Each row comes from the steps of one path. Every step used is in the known rows, and no mark comes twice. Write the path behind each row, first mark first.
Known rows:
peme-zuna-reni-pupi: -57 -339 166 -382 -26 -88 -212 -40 -8 -218 -126 -403 263 -236 -162 -265
 -112 315 -5 34 84 243 95 -150 -143 -403 23 -14 86 127 60 15 -3 -20 -44
 45 -103 -3 -179 155 -20 -129 -162 80 -143 314 -2 237 -115
reni-ritelep-movof-pupi-fevi: 117 -257 328 -306 14 -67 -178 93 12 -232 -37 -391 175 -71 -514 -16 56
 273 79 -108 123 255 -45 -160 -6 -294 -185 29 -29 29 201 -20 -50 -94
 -253 75 -336 -64 -201 73 102 -120 -121 65 87 147 -164 39 131
fevi-pupi-movof: 113 -103 416 -235 -125 -15 -287 97 -67 -144 -32 -412 231 -23 -219 60
 -160 238 15 -279 100 37 -105 -100 75 -191 90 93 -98 140 78 64 2 -110
 -21 96 -255 163 -204 92 12 50 -275 -25 -189 78 78 109 30
ritelep-movof-reni-pupi: -12 -246 249 -268 2 -72 -173 10 33 -191 -108 -352 296 -98 -281 -82 -186
 346 88 52 119 279 154 -214 -167 -418 38 -81 55 58 44 101 -21 -175 -293
 74 -247 -37 -121 182 131 -38 -96 -26 -16 164 30 179 -164
pupi-peme-movof: 104 -229 275 -190 28 -17 -264 29 -50 -129 -57 -435 218 -127 -361 -181
 -24 144 -93 -243 214 323 -235 -196 2 -289 53 100 -27 -175 170 50 116
 -136 -219 218 -173 7 -142 160 -52 29 -193 -84 -8 178 -33 105 196
pupi-zuna-reni: 110 -355 188 -384 -162 -80 -282 6 -66 -267 -31 -306 254 -54 -36 -166 23
 263 -3 -104 71 240 -79 -210 -118 -303 142 63 -190 147 47 -47 109 -57 28
 73 -173 181 -218 71 -64 0 -134 59 -118 90 59 139 -18
movof-reni-pupi-ritelep: 121 -286 224 -274 -4 -92 -219 -15 135 -111 -116 -423 292 -55 -138 51
 -158 306 45 -41 75 217 86 -256 -82 -437 35 -110 16 65 94 1 12 -36 -213
 118 -294 42 -148 212 64 85 -166 14 -123 67 -99 97 6
zuna-peme-ritelep-reni-movof-pupi-fevi-madas: 145 -197 196 -217 118 -53 -146 67 18 -123 -1 -311 188 -120 -272 -57 69
 304 -79 -189 80 238 -130 -168 -70 -280 -127 70 -185 35 144 22 -27 -57
 -192 137 -151 23 -169 181 33 -134 -144 70 -90 189 -87 -70 332
zuna-reni-movof-pupi-fevi-madas: 165 -141 203 -202 69 -11 -148 75 64 -199 3 -272 145 -201 -304 49 92 161
 -29 -135 112 74 -143 -129 -72 -280 -80 66 -148 176 110 -1 -34 -101 -98
 124 -106 55 -267 119 18 -160 -39 103 -44 90 -16 -12 311
ritelep-movof-reni-pupi-peme: 80 -318 236 -263 -2 -87 -300 -20 -110 -248 -57 -482 353 -68 -182 -147
 -157 310 -82 46 203 298 62 -287 -241 -379 70 -4 -50 -75 98 -3 73 -140
 -286 147 -258 -16 -82 215 108 89 -162 -51 -26 260 -40 209 -9
fevi-pupi-zuna-reni-ritelep: -23 -280 208 -417 -73 -26 -225 43 62 -74 -125 -442 310 51 -82 -179 -21
 292 135 -86 54 240 13 -207 60 -306 145 51 -122 157 133 74 52 -35 -85 26
 -273 222 -250 158 -26 33 -169 40 -181 195 -15 95 -48
movof-reni-zuna-peme-pupi: 7 -402 282 -499 82 -144 -221 -22 -214 -231 -84 -315 322 -191 -186 -109
 -168 348 15 -92 77 322 151 -177 -243 -369 -118 91 -50 51 218 8 58 -95
 -154 160 -48 -49 -12 206 -90 -119 -185 -26 -64 266 -63 249 -105
peme-zuna-pupi: 49 -334 254 -272 -37 -148 -129 52 -87 -231 -64 -310 138 -263 -376 -254
 -27 265 69 -117 83 192 22 -74 -124 -317 -69 102 -47 58 88 -17 -89 -20
 11 123 -64 52 -129 3 -30 -157 -104 100 -70 138 -13 226 -16
fevi-pupi-ritelep-movof-reni-zuna: 155 -244 202 -356 -34 43 -305 150 -42 -96 -34 -330 434 -69 -325 1 -229
 437 184 -54 52 255 86 -141 -131 -269 -30 -43 -108 41 129 77 23 -176
 -274 164 -242 66 -169 112 110 35 -178 -59 -59 136 37 104 -217
peme-movof-reni-ritelep-pupi: 11 -233 233 -315 14 -41 -160 107 118 -20 -139 -481 260 -56 -355 -103
 -132 356 114 -42 77 312 177 -178 21 -410 108 -67 141 19 185 179 49 -102
 -344 83 -338 54 -208 206 89 -13 -67 -19 -3 100 -146 10 -31
ritelep-reni: 167 -155 149 -144 -105 -13 -337 0 24 -144 -106 -302 90 10 -85 -143 -124
 276 21 -186 193 281 -22 -100 28 -294 102 -80 -154 -4 109 151 -43 -95
 -32 46 -141 15 -182 47 30 -71 -173 24 -62 130 40 11 -36
zuna-peme-movof-reni-ritelep-pupi: 4 -313 219 -371 19 -104 -185 89 57 -13 -136 -551 280 -33 -262 -146 -152
 381 42 -11 82 345 165 -216 -41 -462 35 5 118 31 234 114 93 -117 -354 89
 -288 63 -149 260 52 -11 -117 -23 -34 164 -168 8 0
zuna-peme-movof-reni-ritelep-pupi-fevi-madas: 185 -170 196 -171 90 -19 -192 57 45 -78 -45 -344 207 -150 -243 1 30 276
 -59 -154 13 221 -135 -161 -207 -318 -91 52 -106 80 180 20 -16 -84 -236
 134 -145 10 -187 177 -20 -139 -51 27 -70 24 -74 -95 333
movof-pupi-zuna-reni: 55 -411 241 -463 -120 -122 -199 30 -93 -310 -20 -321 288 -72 -123 -157
 -30 321 8 -55 116 243 102 -224 -49 -312 114 76 -131 176 87 -49 114 -66
 -58 54 -239 201 -196 105 18 9 -131 91 -57 132 -14 197 -42
movof-pupi-zuna-peme-ritelep: 14 -413 335 -461 71 -182 -110 -11 -88 -114 -36 -387 286 -25 -215 -192 -5
 423 -64 -169 98 457 -45 -190 16 -223 49 111 -107 11 106 -32 159 -37
 -188 198 -285 86 -9 179 -49 2 -265 23 -138 239 -207 156 102
movof-pupi-reni-zuna-peme: 141 -411 266 -508 8 -169 -239 35 -185 -205 -29 -450 372 -82 -149 -99
 -125 440 -95 20 167 326 34 -188 -140 -333 -114 91 -81 130 219 -117 144
 -141 -156 126 -103 38 -119 157 -51 -9 -262 8 -74 388 -97 181 -59
reni-ritelep-movof-pupi-fevi-madas: 222 -66 275 -137 116 -2 -124 86 79 -119 -12 -278 119 -118 -409 66 60 208
 50 -166 135 180 -174 -58 -51 -198 -104 -5 -135 94 138 20 -119 -113 -223
 132 -227 -18 -218 46 45 -144 -29 89 1 49 -93 -42 266
ritelep-reni-pupi-zuna-peme-movof: -62 -384 234 -370 -77 -126 -174 50 -168 -167 -60 -416 334 -120 -134 -293
 -75 398 -105 -166 63 464 -61 -281 -196 -400 -86 108 -82 -91 148 20 95
 -109 -270 139 -179 22 -88 185 -16 21 -290 -45 -93 264 4 125 -56
zuna-reni-ritelep-pupi-peme: 151 -329 146 -372 -67 -96 -316 36 -96 -165 -72 -628 282 25 -107 -203 -89
 277 -101 -43 207 250 53 -227 -80 -386 130 19 1 19 211 2 124 -7 -174 78
 -285 78 -175 191 18 64 -140 25 -57 251 -175 98 85
movof-pupi-reni: 175 -274 341 -254 -43 -178 -117 6 -6 -247 -54 -387 233 -30 -296 20 -41
 332 -14 -47 168 198 146 -181 114 -242 92 -31 -25 78 161 -16 42 -57 -196
 39 -276 144 -226 155 70 61 -158 45 -16 188 -47 190 12
peme-ritelep-movof-reni: 110 -272 252 -176 55 -34 -288 40 145 -61 -72 -300 240 7 -419 -76 -82 361
 147 -54 95 338 -5 -231 31 -331 148 -27 -73 -117 39 86 54 -185 -300 126
 -301 89 -88 219 110 -9 -83 -81 -43 47 27 45 23
pupi-zuna-peme: 100 -359 294 -430 -86 -120 -218 -18 -189 -183 1 -397 250 -41 14 -135 -26
 315 -100 -125 142 380 -209 -156 -244 -256 -25 124 -247 117 115 -111 126
 -130 -44 196 -122 54 -39 32 -124 -4 -245 15 -125 161 -55 144 32
fevi-pupi-ritelep-reni-zuna: 191 -197 116 -334 -126 47 -342 110 -87 -110 -81 -334 353 -17 -122 -85
 -234 437 101 -192 92 268 71 -67 -46 -245 -49 -85 -153 47 171 119 -32
 -28 -128 104 -181 37 -228 45 63 9 -284 14 -131 224 -12 51 -200
zuna-reni-pupi: -21 -268 143 -367 -50 -91 -210 -37 40 -245 -154 -382 220 -137 -97 -164
 -105 224 -29 -16 141 179 96 -187 -72 -421 53 -26 79 231 46 39 18 -62
 -31 -9 -136 -8 -213 193 -21 -106 -127 64 -112 251 19 202 -61
peme-zuna-pupi-movof: 108 -360 376 -281 -103 -191 -250 126 -121 -267 3 -434 240 -170 -398 -149
 -57 297 41 -166 31 116 -82 -202 -98 -394 -56 127 -26 -44 50 -116 8 -74
 -17 138 -221 139 -177 34 1 34 -218 36 -138 135 5 183 1

Write each row's path:
69 -274 304 -389 -131 -108 -58 50 -159 -224 2 -324 322 -57 -237 -117 15
 456 4 -201 30 409 1 -67 -128 -126 111 -52 -104 42 66 74 99 38 -191 170
 -379 66 -143 -28 49 15 -189 44 -68 50 -161 138 -84
peme-ritelep-pupi-zuna
102 -272 166 -243 -63 -93 -314 -50 -151 -257 -86 -489 289 -37 -33 -233
 -149 305 -142 -66 222 303 66 -225 -175 -355 68 -52 -68 -56 130 31 31
 -34 -138 96 -195 -45 -130 148 66 60 -233 7 -68 339 -56 195 -6
ritelep-reni-pupi-peme
71 -274 264 -240 -30 -39 -253 -1 -5 -323 -59 -312 258 -132 -319 -10 5
 293 17 -21 28 240 -2 -209 -250 -370 -130 -39 -54 68 96 -7 -46 -77 -189
 57 -237 -121 -194 126 83 -151 -123 19 18 112 -4 97 65
ritelep-movof-reni-pupi-fevi
47 -286 197 -392 -202 -16 -243 26 -106 -241 -40 -308 287 -53 8 -156 -41
 295 13 -152 32 172 33 -155 -66 -200 149 119 -232 253 72 23 55 -16 31 20
 -189 246 -208 104 -28 -6 -179 61 -168 78 127 168 -57
fevi-pupi-zuna-reni
82 -338 148 -353 -38 -116 -321 -55 -113 -291 -84 -508 306 -90 -42 -233
 -108 213 -171 -16 210 217 18 -266 -178 -379 95 53 -36 60 107 -55 97 -37
 -76 76 -160 16 -150 222 -7 39 -183 20 -97 322 -44 241 65
zuna-reni-pupi-peme
206 -255 211 -395 -119 -70 -203 103 -169 -250 -38 -374 405 -88 -287 -25
 -101 450 24 -33 82 269 84 -57 -161 -232 -3 -125 -14 99 168 19 80 -38
 -164 101 -210 7 -265 10 27 -20 -196 6 -25 246 -60 163 -192
ritelep-pupi-reni-zuna
-40 -210 319 -378 78 -56 -49 137 45 -134 -53 -443 203 -152 -428 -9 -69
 225 81 -57 269 207 48 -128 135 -341 -30 26 60 95 156 106 62 -206 -262
 181 -249 28 -184 133 120 -49 -146 33 48 250 -136 134 -11
reni-movof-pupi
-18 -267 117 -356 -55 1 -241 116 104 -105 -79 -483 221 -87 -227 -126 17
 145 50 -36 172 141 -149 -245 47 -487 15 84 -51 81 90 49 116 -175 -92
 100 -128 111 -267 207 6 -43 -147 -19 -89 242 56 30 14
zuna-reni-movof
139 -389 283 -457 52 -135 -152 134 -23 -80 -53 -492 326 -121 -361 -35
 -160 347 -3 -159 148 305 8 -233 57 -386 -150 68 55 -26 234 -62 106 -91
 -338 201 -284 50 -111 215 26 86 -251 5 -50 201 -225 79 38
reni-zuna-peme-movof-pupi-ritelep
80 -314 238 -327 11 -82 -238 85 -130 -212 -7 -553 294 -43 -240 -175 -109
 292 -81 -45 291 275 73 -258 -18 -372 26 43 -92 -114 201 41 109 -140
 -270 177 -274 65 -149 196 155 106 -226 -4 22 362 -134 136 60
ritelep-reni-movof-pupi-peme
-56 -357 322 -370 -54 -116 -98 15 -88 -250 -27 -294 449 -52 -253 -148
 -25 496 90 -19 -14 433 81 -253 -234 -274 75 -69 -115 -41 -1 45 73 -71
 -320 166 -382 63 -103 95 119 73 -192 -21 -85 137 -27 225 -201
peme-ritelep-movof-reni-pupi-zuna
70 -215 239 -318 -4 -66 -196 60 99 -49 -136 -474 236 -23 -259 -47 -133
 356 120 -2 118 278 203 -129 -10 -376 130 -109 90 107 182 157 36 -85
 -261 68 -312 49 -206 152 87 -30 -56 20 -24 91 -165 27 -54
movof-reni-ritelep-pupi
52 -219 272 -237 105 -26 -301 -9 255 27 -169 -417 216 29 -241 -43 -83
 234 213 12 156 297 -7 -202 95 -404 181 -54 -8 23 138 116 43 -177 -185
 122 -238 93 -207 193 -6 8 -81 -36 -71 151 -89 21 65
movof-reni-ritelep
35 -287 318 -431 -118 -64 -182 -2 -238 -149 -4 -389 288 -51 56 -109 -98
 359 -91 -176 91 313 -87 -107 -206 -167 -12 177 -271 229 135 -35 59 -90
 -46 147 -125 134 -41 78 -87 -8 -283 17 -178 152 7 174 -14
fevi-pupi-zuna-peme
39 -355 180 -337 70 -127 -262 -77 -12 -176 -114 -461 312 -19 -212 -268
 -19 310 -127 -108 119 325 -17 -261 38 -321 152 31 3 -60 65 14 143 44
 -152 106 -268 42 -115 296 -9 30 -220 -1 -165 338 -135 190 163
zuna-reni-pupi-peme-ritelep
47 -373 253 -277 36 -69 -285 -12 -139 -186 -11 -489 349 -216 -304 -286
 -145 407 -4 90 116 397 7 -194 -310 -341 9 15 -31 -206 109 -31 14 -90
 -256 216 -214 0 -60 97 86 26 -203 -10 -72 320 -48 256 -84
ritelep-movof-reni-pupi-peme-zuna
93 -353 146 -322 -51 -46 -348 -16 28 -159 -76 -381 156 -191 -174 -256
 -47 251 25 -43 105 237 -91 -126 -32 -356 92 83 -59 58 81 -32 36 -59 63
 70 -65 121 -174 95 -88 -126 -123 74 -146 194 38 145 19
peme-zuna-reni
111 -322 248 -317 14 -60 -255 21 -125 -99 -36 -585 268 -170 -287 -274
 -95 365 -16 -12 142 394 -43 -75 -170 -271 42 -4 2 -132 204 -5 35 13
 -170 222 -234 8 -120 19 12 1 -195 39 -83 307 -205 170 -2
reni-ritelep-pupi-peme-zuna
119 -385 306 -328 -68 -229 -145 -46 -184 -265 -70 -413 238 -44 -150 -48
 -10 326 -85 -108 60 242 82 -246 -91 -329 -25 76 -109 -6 208 -72 49 24
 -137 18 -144 102 -84 243 -63 32 -224 -6 -97 222 8 231 -6
zuna-peme-pupi-reni
157 -236 250 -169 -9 -10 -316 54 90 -112 -54 -313 208 -27 -324 -18 -130
 297 138 -17 142 277 -8 -207 -66 -358 96 -23 -93 -28 55 70 20 -257 -235
 117 -234 68 -107 137 100 -7 -48 -63 6 8 73 61 -39
ritelep-movof-reni
76 -370 324 -331 93 -94 -229 73 -111 -95 -6 -579 284 -152 -445 -292 -106
 389 37 22 202 420 -28 -140 -76 -288 -19 50 -2 -223 198 -43 24 -87 -288
 250 -304 35 -74 65 84 44 -198 24 -25 368 -196 199 -25
reni-ritelep-movof-pupi-peme-zuna
84 -194 277 -264 -37 -27 -211 -60 -37 -330 -81 -300 178 -184 -264 1 62
 198 -53 -128 77 214 -114 -99 -188 -286 -151 -26 -42 163 117 -15 -55 3
 -42 65 -152 -165 -232 37 -22 -211 -165 76 -29 152 -89 114 145
reni-pupi-fevi
-42 -221 125 -260 -40 26 -246 119 -15 -45 -73 -506 305 33 -227 -235 -52
 364 8 -170 125 289 -16 -231 114 -340 61 34 -156 -137 135 208 61 -62
 -255 116 -273 125 -189 249 147 55 -310 -56 -143 350 4 22 2
fevi-pupi-peme-ritelep-reni-movof
167 -284 304 -406 -21 -105 -196 78 -118 -252 -42 -335 400 -102 -344 -14
 -96 423 51 -11 151 270 123 -95 -37 -226 -21 -73 -24 84 179 -12 78 -94
 -192 121 -206 35 -256 60 37 1 -202 23 -9 323 -73 220 -157
movof-pupi-reni-zuna
-16 -254 328 -388 -109 -89 -62 -19 -149 -289 -29 -305 339 -127 -118 -93
 -23 344 18 -95 83 358 -36 -101 -261 -209 51 -67 -106 127 33 20 49 -39
 -120 177 -262 -1 -152 -40 9 3 -206 48 -69 140 -43 251 -172
reni-pupi-zuna
80 -254 142 -300 -52 -47 -278 129 129 -40 -101 -517 180 79 -348 -190 -46
 254 132 -54 155 267 -99 -231 88 -427 33 21 -22 -27 114 37 16 -168 -237
 25 -300 77 -194 163 51 -1 -90 -10 -50 175 6 2 -81
zuna-reni-ritelep-movof
62 -212 380 -294 -70 -116 -243 54 -39 -241 -58 -458 280 -72 -237 -6 -133
 243 -16 -135 134 154 -89 -194 -62 -384 18 -30 72 56 25 -12 50 -116 -95
 120 -278 4 -211 94 19 70 -253 -11 -141 205 -38 161 -46
reni-pupi-movof
54 -263 160 -330 19 -44 -319 21 213 -30 -175 -485 178 51 -159 -163 -26
 177 125 -46 163 230 -77 -206 154 -435 139 21 -1 105 141 47 57 -97 -47
 26 -204 119 -263 207 -71 -27 -106 28 -135 224 -68 19 67
zuna-reni-ritelep
28 -385 355 -296 44 -156 -318 76 120 -63 -102 -502 326 -38 -357 -149 -76
 344 222 36 21 243 63 -313 2 -521 68 37 14 -103 110 -10 40 -132 -188 133
 -300 190 -209 197 39 85 -153 -17 -144 205 -75 95 0
peme-zuna-pupi-movof-reni-ritelep
-76 -367 296 -411 -13 -113 -110 36 -145 -158 -54 -416 328 -163 -221 -230
 -31 324 -117 -165 72 429 -140 -239 -181 -351 -93 145 -29 -26 137 -10
 127 -129 -256 187 -159 10 -75 162 -78 -15 -260 -44 -83 227 -32 170 -4
reni-pupi-zuna-peme-movof
160 -346 209 -363 -46 -124 -270 54 -257 -326 -23 -404 335 -127 -246 -220
 -67 245 -79 -98 186 203 -13 -180 -228 -308 -38 92 -115 35 145 -86 74
 -66 -56 170 -94 -3 -146 85 -19 13 -166 23 -14 272 -71 243 42
reni-zuna-pupi-peme
4 -312 206 -273 -105 -133 -72 145 -12 -210 -47 -486 286 -51 -349 -87 96
 260 39 -34 82 107 -9 -305 -3 -456 -55 59 -73 1 118 3 62 -89 -179 72
 -204 156 -268 197 86 67 -182 -7 -47 237 67 131 -30
zuna-pupi-reni-movof
156 -279 247 -228 -98 -98 -207 23 -59 -385 -51 -252 102 -170 -357 -48
 145 149 -17 -202 33 102 -104 -140 -154 -307 -183 113 -138 160 126 -98
 -81 12 49 37 -109 -49 -220 28 -41 -212 -91 108 10 23 -35 90 241
zuna-pupi-fevi
147 -342 319 -467 -71 -169 -279 149 -158 -172 -14 -536 384 -24 -306 -86
 -138 459 -70 -184 61 269 -46 -188 -72 -354 -14 35 41 -8 100 -39 172 -59
 -176 160 -341 53 -153 137 12 57 -303 -14 -154 233 -164 74 -26
reni-zuna-peme-ritelep-pupi-movof
96 -352 294 -474 -2 -63 -397 69 -167 -130 -33 -415 416 -73 -65 -63 -244
 411 -24 -33 86 241 10 -202 -203 -349 -50 145 -142 146 149 -46 131 -218
 -98 166 -103 99 -91 210 -58 -4 -298 -54 -182 275 22 130 -49
fevi-pupi-movof-reni-zuna-peme
126 -237 149 -161 -64 -14 -336 -17 -51 -95 -103 -386 223 83 -99 -261
 -121 391 -59 -254 120 333 55 -169 105 -202 181 -4 -194 -108 128 177 -3
 37 -131 58 -255 108 -132 205 79 35 -282 -11 -167 241 -10 62 81
fevi-pupi-peme-ritelep-reni
